What can hang from each mark
L: Q V
M: H N
Z: R
H: M
F: R
V: L R
Q: L
R: G H N Q
A: M R Z
P: R
N: A H M
G: R

Every row comes from one small tree of marks. Brackets hold a mark, then the marks that hang from it, in alphabetical order. Every link used is in the known rows. Which tree was each row made from?
Known rows
{V R}:   1  15 -23  14 -30  -9  24  32  -8 -11  19  31  37  15   8  -1  -6 -21  38  -7 -20 -20  30  37   6   4 -46
{A {R {H M}} Z}:  12  19 -28 -15 -30 -11   7   8  23 -51  35   2  16  39  -6  25 -19   1  52   2  36   2  41  26  -4  13  -2
{R G {H {M N}} Q}:   0 -29 -58 -65  66  11  46  23  17 -30 -27 -14  13   0  23   2 -38  -5  22 -58  17  21  26 -32  -2 -10  16
{R G {N A {H M}} Q}: -37   6 -56 -17  79  22  13 -29  36  -3 -20   4  -9  16   7  -8 -33   5 -12 -49  14  -7  17 -50  -8 -31   3
{Z {R H}}: -42  -7 -35   7 -15 -18  -2  13  -9 -19   8   2 -11  22  24  -3 -37  -1   8  27  -7  -7  25  12   7  -8  -9
{Z {R G H {N M} {Q L}}}: -33 -23 -24 -31  19 -28 -13 -25  38  -7 -13 -42 -31   9  19 -15 -52 -20 -23 -26  -3  31 -14 -16  18 -38   5
{A {M H N} Z}:   5  26 -34 -17 -26  27   0   8   9 -39  36  43   2  64  15  30   7 -22  26  12  27  -4  17  32  -4  17 -21
{P {R G {H M} {N A}}}: -43   2 -17 -34  46   6  33   3  33 -24   3 -19  -3  25  21  -9 -59   1  11  -1   8 -42  30  -9  -3 -10  -3
{G R}: -36   8 -11  15 -40   0  22  53 -26 -10  18  48  14 -10  20  -5  15  12  27  31  -2 -18  52  42  16 -20 -20
{H M}:  -6   8 -17   7 -15  26  31  45 -38  -3   8  38  38  17  25  24  -1   3  14  -1   1 -25  74  21 -10   4  -2
{A {R G}}: -13  12 -23  15 -15 -24  -6  18  -4 -10  27  11  18  26   8  27 -16  13  27  -1  -3 -17  61  14 -16  14  -8
{Q {L {V {R H}}}}: -13  -7   8  18 -42  -6  18  38  -4   2   0  20  28 -16  23   5  54   9   6 -18  -4   3  20  26   1 -17 -43
{G {R H {Q L}}}: -37 -21 -18 -19 -16  -7  32  45   7 -19  -4  17   6 -37  12 -19   9   4  34   4  16  25   5  27  40 -38 -22
{A {M N}}:  -6  18 -20   8 -27  21   7  30 -17 -15  28  46  11  45  24  32  -8 -23   1  17  -4 -14  20  20   6  10 -20
{V {R G H {N M} {Q L}}}:  15 -12 -35 -41  21 -17  32  -4  49 -21  -9 -26  11   3   6 -22 -26 -36  12 -64  -1  37 -20  -4  27 -31 -34
{A R}: -18  19 -16  25 -32 -19  -5  24 -12 -12  39  24  20  26   0  25 -15   8  28  22  -7 -13  44  35  -3  13 -26
{Q {L {V {R N}}}}: -13   2  20  17 -45  -5   8  33  -1  18   7  24  23 -18  19   6  50   4   0 -18 -16   0  22  32  -2 -17 -41
{H {M {N {A {R G Q} Z}}}}: -12  27 -23 -19  21  17  14  41  -3 -26  14  27  24  33  16  14 -32 -30  22 -27   6 -29  43  10 -34   4   7
{F {R G {H M} Q}}: -10 -27 -40 -44  24 -18  16  15   0 -37  -8  -7  18   8   1  -8 -27  29   8  -3  15   9  60 -10   0 -33  14
{P {R G {H M} {Q {L V}}}}: -39 -32   5 -41  20  -8  32  10  29 -24 -18 -35  18  -8  22   2 -29  20   7 -26   9 -21   5  -5   4 -15   3
{P R}: -51   3  15  10 -22  -3  13  12   1   0  17  11  12  15  20   4 -35  13  13  39 -19 -55  39  38  11   8 -31
{F {R G {N A} Q}}: -32   0 -17 -25  32 -19 -17 -16  20   5   6  10  -8   7 -10 -19 -36  14  -2   7  -3  -7  53  -7   2 -37   1
{N {H M}}: -27  10 -61  34  -4  30  32  28 -31 -40  -1  35  28  39  27  16  15  31 -14   9   6 -25  57   1 -18 -11 -28
{P {R G}}: -46  -4   7  -1  -6  -9  11   5   8   1   4  -3  10  16  27   6 -36  17  13  16 -15 -58  56  16  -4  10 -13
{M {N {A {R G}} H}}: -48  41 -62  23  33   8   4  34   3 -45  18  37   0  55  22  -4 -20 -14  -3   5 -11 -34  27   2 -41  -3 -43
{Q {L {V {R G {N A M}}}}}: -19   9  14  26 -27  -5   5  18   6   9  -1  16  20   0  27  -2  49  -2 -18 -32  -2  -9  17  11  -5 -30 -37
{L Q}: -24   4   8   3 -23  24   0 -10 -34  28  -9  15  18  -7  15  -1  15  -1  18   9  -8   2  34  13  21  23 -54
{Z {R G N Q}}: -39  -9 -15 -21  14 -24 -26 -20  21  18   1 -13 -26   3   9  -1 -61 -11  -3 -12 -23  -1  13  -4   1 -14  17
{V L R}:  25 -13 -19  -2 -28 -12  32  46  -4 -20  10  54  69  -5  -5   2  -2 -46  15 -14 -22  -7  -1  42  19   0 -61

Write each row's tree
-49  11   8   3 -11   0  11  18  14  -5   8  26  -4 -16   8 -26  15  -5 -15  -5  11   5 -18  19  34 -61 -22 -> {G {R {N A M} {Q {L V}}}}
 35 -20 -23 -55   4   2  40  17  15 -27  -2  15  49 -19 -18 -20 -15 -59  15 -29 -12  40 -48  22  39   0 -79 -> {V {L Q} {R H N}}
-12  13 -21 -17 -28  -3  -7   4  15 -27  14   8  -9  32  17   5 -32 -18  28  10  10 -12  40  25  -8   5   3 -> {A {Z {R {H {M N}}}}}
-66  10  -6 -10  32   9  15 -15  35 -17   9  -3  -2  20   1 -11 -59   4  -6  12  -7 -43 -13   7  12 -20 -25 -> {P {R {N A {H M}} Q}}
-13  -5  16  22 -44  -9   8  34  -6  14  -3  20  30 -16  27  10  56  10   3 -27 -10  -7  35  22 -11 -13 -33 -> {Q {L {V {R G}}}}
-50  13 -10  -8   5   4  14  22  11   3  15  39  -8 -20  -1 -23 -14  -8  22  11   4  -4   5  23  31 -39 -16 -> {G {R {N A} Q}}
 27 -15 -30 -37   8   0  24   5  13 -25 -13  14  51  -8 -11 -11  -4 -45  -5 -46 -19  17 -26   2   9   1 -67 -> {V {L Q} {R G {N H}}}
 11  31 -22 -15 -14 -18 -19 -30  42 -28  38  -7  -7  54  -4  18 -20  -1  16 -14  23   3  41  18 -10   3  -5 -> {A {R G {N {M H}}} Z}
-11 -10   5  13 -34  -9  17  35  -1   3  -6  13  27 -16  28   5  54  12   5 -29  -2   2  29  16  -6 -16 -34 -> {Q {L {V {R G H}}}}
-48  25 -24  17   9   8  -8 -17  19 -11   3  26  -5  32  12 -11 -26 -21  28   3  33 -35  26  -6   3 -14  -5 -> {N {A {Z {R {H M} Q}}}}
 -5 -44 -30 -47  38   4  39  16  18 -16 -39 -23  21 -24  26   8  13  20   7 -71  32  29  19 -38   1 -26  17 -> {R G {H M} {Q {L V}}}
-47 -14 -18 -46  51   0  34  11  32 -34 -10 -24  10  15  20  -8 -66  -4  17 -17   6 -36   6 -10   0  -8   0 -> {P {R G {H {M {N A}}} Q}}
  5   7  -4 -38 -17 -22 -11 -24  66 -22  30 -17 -12   4 -24  12 -16  -1  36 -20  27  39 -14  21  17  -8 -11 -> {A {R H N {Q {L V}}} Z}
  2  15 -10  13 -15  -3  22  11 -10 -18  14  21  27  20  19   5  34  23 -25 -33  -8 -24  13   2 -12 -19 -19 -> {L {V {R G {N M}}}}
-43  -7   0 -34  32  -6  12 -26  38  -6   4 -26  -6  21  12  -9 -56   6 -16  -7 -10 -23   0   8  17 -17 -16 -> {P {R G {N {M H}} Q}}
-39  -2  -5 -26  10   0  29   3  28 -13  18  -9  -9  13  13  -8 -54   8  11  32 -11 -23  17  26  23  -3 -32 -> {P {R H N}}
 -8   5 -24   3   3  -2  22   5   2 -21   5  17  24   5   7   4  29  33 -16 -41  -8 -16  -5  -8 -12 -21 -18 -> {L {V {R G {N H} Q}}}
-12  20 -43 -15  28  25  19 -24  40 -15  17  21 -25  35   8  -6 -22 -15  20   9  38  10  12 -14  30 -16 -22 -> {R H {N {A M Z}}}
-16   6 -53   0  30  13  11 -11  14   4  -4  12 -14  21  24   5  -8  26 -14 -14  -9  -6  66 -20 -15  -9 -15 -> {R G {N H}}
 -1   4   1 -14 -19  19  31  12 -36 -32  -6   1  48  -3   9  -3  49  16   3 -34   6   0 -24  -2   0   4 -44 -> {L Q {V {R {H M}}}}
-16  25 -34 -10  34  19  -5 -30  33  10  10  24 -20  39  16   7 -12  -9  13 -19  27 -17  50 -23  -8  -5   0 -> {R G {N {A {M H} Z}}}
-52  -8 -20 -16  14 -17 -17 -17  37  -5   3 -14 -32  10   5 -12 -53 -32   1   0   5  20 -38  -5  26 -33  -7 -> {Z {R H {N {A M}} {Q L}}}
 -6  27  -7  -5 -55   1 -32  -5  17 -32  35  22 -14  61  15  30 -31 -41  12  18   9 -19   4  26  -4  11   8 -> {A {M N} {Z R}}
-20  23 -17  12 -38  -4 -25 -34  25 -14  18   8 -22  44  13   1 -22  -6  -6  18   6 -14  32  20   4 -10  -9 -> {A {Z {R {N H M}}}}
-14 -20   8 -35  27  -3  -3 -18  38  46 -18  -7 -12 -36  10   5   2  10  -9 -56  -9  24  18 -16   7 -23   2 -> {R G N {Q {L V}}}
 -4  -1  -4 -15 -10   9  23  -2 -25 -23 -14  -7  38  -6  14  -7  49  23   4 -42   5   1 -14 -16  -3   6 -42 -> {L Q {V {R G H}}}
-47  40 -61  49  14  38  14  -6   2 -46  -2  44  15  61  20  -1  13  11   1   4  42 -51  49 -18 -23 -19 -25 -> {N {A Z} {H M}}
-16  -6 -50 -13  49   9  10 -48  36  -8 -18 -14 -16  27  15  -8 -25  14 -49 -43   3  18   7 -39  17 -39 -13 -> {R G {N H M} Q}
 -6  10  -2   3 -13  -1  21  13  -4  -7  17  28  27  -2   1   4  24  20  -6 -26 -14 -13 -11  14   2 -17 -24 -> {L {V {R N Q}}}
-42 -32 -27 -20   8 -31 -11  -3  21  -5 -20 -28 -16  -5  22  -6 -39  -8  10 -19  -1  15   8 -12   7 -19   8 -> {Z {R G H {Q L}}}
 21 -25 -17 -19 -12 -15  30  31  11 -16   1  44  66 -19 -17  -3 -16 -50  17 -31 -20   7 -31  34  33  -8 -56 -> {V L {R Q}}
 -8   1  16  18 -39  -7   7  21   2  10   0  12  22  -5  27   4  50   3 -19 -32  -9   0  22  19  -4 -25 -35 -> {Q {L {V {R G {N M}}}}}
-31   6 -29 -40  21  12  36  26  25 -33   9  20  -5 -13  -1 -24 -21 -11  34  -6  32  12  -2  10  31 -44  -1 -> {G {R {H M} {N {A Z}} Q}}
 -9 -22 -42 -54  32 -16  16  25   3 -43  -5  -6  15  10   3 -10 -35  17   7  -6   7  10  54  -5  -9 -30  11 -> {F {R G {H {M N}} Q}}
-48  -3 -28  -4  57   9  -3 -33  48  14 -27  -1 -18  -8  11 -11  10  17 -28 -55  11   5  -2 -47  -6 -43 -13 -> {R G {N A H} {Q {L V}}}
-38 -16 -17 -20   2 -22 -12 -18  32  -8  -1 -28 -29  10  12 -17 -51 -24 -22  -4  -7  34 -30   6  33 -39 -12 -> {Z {R H {N M} {Q L}}}
-44   5 -12 -29  35  -2  18 -21  52 -14   4 -18 -18  23  17 -15 -56   3  19   7  11 -39  30  -6   6  -6 -13 -> {P {R G H {N {A Z}}}}
-37  -1   0 -14 -15  -1  18  28   6 -13  12  20   0 -18   8 -19  23   6 -14  -4   5  23 -16  34  31 -55 -25 -> {G {R {N {M H}} {Q {L V}}}}
-63   3 -41   1  35 -16 -26 -31  27  -5  -6  -9 -31  23  10 -12 -56  -6 -16 -12  -9 -15   0 -25  -8 -28   6 -> {Z {R G {N A H} Q}}
